Known rows, with every way that one mark hangs from another:
[j794 j943]: [-0.26  0.61  0.69  1.00 -0.18 -0.51 -0.60 -0.06 -0.15 -0.32 -2.83  0.17
 -0.27 -0.12 -0.20  2.13 -0.14  0.28 -0.35]
[j360 [j794 j502]]: [-1.82  0.07 -2.52  2.40 -0.14 -0.13 -0.11 -0.09  2.46 -0.22  2.47  0.57
  0.23 -0.51  0.59 -0.08 -0.65  0.31 -0.88]
[j360 [j794 [j943 [j278 j502]]]]: [-0.15 -1.49 -1.94  2.44  0.15 -0.45 -1.40 -0.71  2.78  0.18 -2.31  0.35
 -1.92  0.44  0.40  2.67 -0.35  0.61 -0.53]
[j360 [j794 [j502 [j278 j603]] j943]]: [-2.19  0.25 -2.94  3.35 -0.10 -0.28  0.06  1.78  1.90 -1.66 -0.67  0.44
 -0.06  0.84  0.21  1.77 -0.83  0.55 -0.64]
[j278 [j943 j794]]: [-1.39 -2.53 -0.21 -0.49 -0.02  0.33 -0.93  0.78 -2.68 -0.13 -1.05  0.06
 -1.06 -0.20 -0.16  0.32  0.29  0.46 -0.09]
[j943 [j794 j502]]: [-2.60  0.84 -2.45  0.38 -0.04  0.15 -1.19  1.46 -3.00 -0.73  1.90  0.51
 -0.58  0.31  0.34 -0.40 -0.53 -0.69 -0.66]
[j278 [j360 j794] j502 j603]: [-1.76 -2.32 -4.40  0.16  0.96  0.57  0.34 -4.08  1.47 -2.12  0.08  0.11
 -1.99  4.83  1.34  0.66  0.96 -1.13 -1.69]
[j502 [j278 [j603 j309]]]: [-0.45 -0.28 -1.29  0.15 -0.57  0.87  1.27  3.01 -0.38 -1.60 -0.28 -0.88
  0.01  4.16 -0.64 -0.79  0.43  0.36  0.56]
[j278 j360 j502 [j603 j309] j943]: [-0.77 -4.45 -2.12 -1.83 -0.86  1.22 -0.64 -3.73 -0.94 -1.78  0.69 -0.49
 -2.62  7.78  0.62 -0.36  1.60 -0.05 -1.81]
[j943 j278 [j794 j360]]: [-0.69 -0.12 -3.06  0.34  0.90 -0.13 -2.75  2.34 -1.78 -0.03 -0.10 -0.08
 -1.00  0.30  0.01  3.68  0.46 -0.58 -0.37]
[j278 j360 [j943 [j794 j502]]]: [-1.58 -1.04 -1.83 -0.81  0.32  0.34 -1.80 -1.73 -3.55 -1.22  1.29  0.24
 -1.83  0.66  0.52  0.48  0.46 -0.24 -1.54]
[j502 [j278 j603 [j943 [j794 j360]]]]: [-1.79 -2.64 -2.13  0.13  0.76  0.51  0.03  3.99 -2.37 -1.94 -1.79 -0.20
  0.50  2.14 -0.49  2.07  0.39  0.78  0.01]
[j278 j360 j502 j603 j943]: [-0.61 -4.76 -2.24 -1.80  0.45  0.52 -0.93 -3.77 -1.41 -1.99 -0.60  0.18
 -2.50  5.39  0.83  0.82  0.92 -0.44 -1.70]
[j794 j360 j943]: [-0.84  0.47 -0.21  1.60  0.45 -0.65 -0.99  0.77  0.63 -0.48 -1.97  0.15
  2.46 -0.15 -0.09  5.62  0.25  0.92 -1.44]
[j502 [j278 j943]]: [ 0.96 -2.39  0.50 -0.03  0.09  0.33  0.06  2.69 -1.02 -0.57 -1.38 -0.04
  0.22  0.05 -0.53  0.60 -0.40  1.95  0.63]
[j794 [j502 [j278 j943]]]: [-0.03 -1.27 -0.80  0.64 -0.54  0.00 -0.98  2.63 -1.27 -0.82  1.74  0.67
  0.44  0.55 -0.12  0.13 -1.23  1.50 -0.32]
[j360 j794]: [-1.17 -0.45 -1.57  1.92  0.16  0.11  0.76 -0.45  2.76  0.19  0.07 -0.04
 -0.07 -0.85  0.40  0.31  0.09  0.38 -0.22]
[j943 [j278 j360 j502 j603]]: [ 1.09 -1.91 -3.30 -1.11  0.69 -0.11 -2.22 -2.52 -0.42 -1.31 -0.40  0.05
 -3.86  4.84  0.72  1.28  0.57 -1.63 -0.79]
[j794 j360]: [-0.54 -0.13 -0.89  0.67  0.41 -0.06 -0.40  0.82  0.83 -0.09  0.90  0.08
  2.66 -0.07  0.05  3.58  0.46  0.70 -1.18]

Rows:
[-0.36  0.18 -4.35  0.88  0.63 -0.37 -1.83 -1.71  1.06 -1.43  1.03  0.01
 -3.66  2.62  0.58  1.04  0.48 -2.00 -0.77]
[j943 [j278 [j360 [j794 j502]] j603]]
[-1.43 -2.54 -1.58 -0.31  0.39  0.66  0.26  3.63 -2.81 -1.93 -2.26 -0.26
 -0.88  2.15 -0.55  0.26  0.19  0.45  0.64]
[j502 [j278 j603 [j943 j794]]]
[-0.52 -1.44 -2.51  0.87  0.64  0.10 -0.59 -4.28  1.62 -0.94 -0.95  0.24
 -1.36  2.11  1.24  2.37  0.27  0.45 -1.96]
[j278 [j360 [j794 j943]] j502]
[-1.51 -1.74 -2.57  1.20  0.02 -0.05 -1.07  3.57 -0.58 -1.78  2.38  0.56
  2.57  2.22 -0.03  3.38 -0.46  1.20 -1.58]
[j794 j360 [j502 [j278 j603 j943]]]
[-0.26 -2.11 -0.42 -0.23  0.22  0.52 -0.16  3.35 -2.62 -0.79 -1.71 -0.14
 -0.24  0.02 -0.47  0.52 -0.22  1.62  0.66]
[j502 [j278 [j943 j794]]]
[ 0.95 -1.67 -3.32 -1.17 -0.32  0.47 -2.01 -2.32 -0.25 -1.10  0.65 -0.55
 -4.02  6.61  0.54  0.39  1.12 -1.28 -0.89]
[j943 [j278 j360 j502 [j603 j309]]]
[-3.09  0.75 -3.16  0.93  0.44  0.05 -1.47  2.19 -2.32 -0.77  2.59  0.58
  1.65  0.34  0.34  2.45 -0.18 -0.13 -1.60]
[j943 [j794 j360 j502]]
[-0.94 -1.59 -3.04 -1.45 -0.67  1.10  0.07 -3.61 -0.41 -2.02  1.36 -0.60
 -2.00  7.87  0.87 -0.69  1.42 -1.00 -1.67]
[j278 j360 j502 [j603 j309]]
[ 0.10 -1.88 -1.31 -0.80  0.69  0.49  0.34  0.66 -1.65 -2.33 -1.53 -0.35
 -1.05  2.66 -0.12  0.76  0.61  0.19 -0.04]
[j502 [j278 j360 j603 j943]]
[ 0.79 -4.36 -0.83 -1.63  0.19  0.42 -1.43 -3.99 -1.14 -0.61  0.07  0.36
 -1.76  2.77  0.87  1.03  0.43  1.03 -1.67]
[j278 j360 j502 j943]
[-1.46 -5.19 -1.71 -0.58  0.23  0.45 -1.79  0.24 -2.11 -0.15 -0.28  0.58
  0.34  2.21  0.47  2.85  0.13  1.62 -1.54]
[j278 j502 [j943 [j794 j360]]]
[ 0.66 -2.48 -2.57 -0.61 -0.93  0.33 -1.85 -0.08  0.34 -0.46  0.26 -0.35
 -3.32  6.22  0.12  0.02  0.45 -0.77 -0.15]
[j943 [j278 j502 [j603 j309]]]
[-0.03  0.84 -2.99 -0.79  1.12  0.01 -2.56 -0.72 -2.97 -0.60 -0.46 -0.23
 -3.99  0.72  0.30  1.21  0.80 -1.75 -0.20]
[j943 [j278 j360] j794]
[-1.12  1.15 -2.86  1.24  0.40  0.02 -0.27 -2.91  1.30 -0.97  2.41  0.23
 -0.81  0.16  1.03  0.41  0.29 -0.50 -1.50]
[j278 [j360 [j794 j502]]]
[-3.02 -1.52 -3.34 -0.93  0.58  0.40 -1.28 -1.49 -3.81 -2.57  0.76  0.08
 -2.63  3.28  0.54  0.25  0.97 -1.74 -1.46]
[j278 j360 j603 [j943 [j794 j502]]]
[-0.17 -1.71 -2.34  1.19  0.50 -0.75 -2.69  0.57  0.67 -0.97 -2.57  0.34
 -0.22  3.34  0.09  6.34  0.20  0.04 -1.46]
[j794 j360 [j943 [j278 j502 j603]]]
[ 0.17 -0.60 -1.42  0.11 -0.21  0.17 -1.06  0.81 -1.57 -1.35  2.02  0.50
 -0.17  0.88  0.21  0.39 -0.72  1.09 -0.87]
[j794 [j502 [j278 j360 j943]]]
[-1.89 -1.64 -2.92  2.33 -0.05  0.11  0.13  1.72  1.67 -1.30  1.23  0.42
 -0.05  0.97  0.24  0.27 -0.62  0.84 -0.54]
[j360 [j794 [j502 [j278 j603 j943]]]]
[-0.73 -0.95 -2.17  0.08 -0.06  0.23 -0.74  0.90 -1.79 -2.23  1.68  0.44
 -0.72  2.64  0.19  0.22 -0.41  0.15 -0.89]
[j794 [j502 [j278 j360 j603 j943]]]
[ 0.78 -2.71 -2.64 -0.55  0.16 -0.22 -2.09 -0.18  0.04 -0.68 -0.75  0.15
 -3.21  4.39  0.20  0.93 -0.03 -1.09 -0.09]
[j943 [j278 j502 j603]]
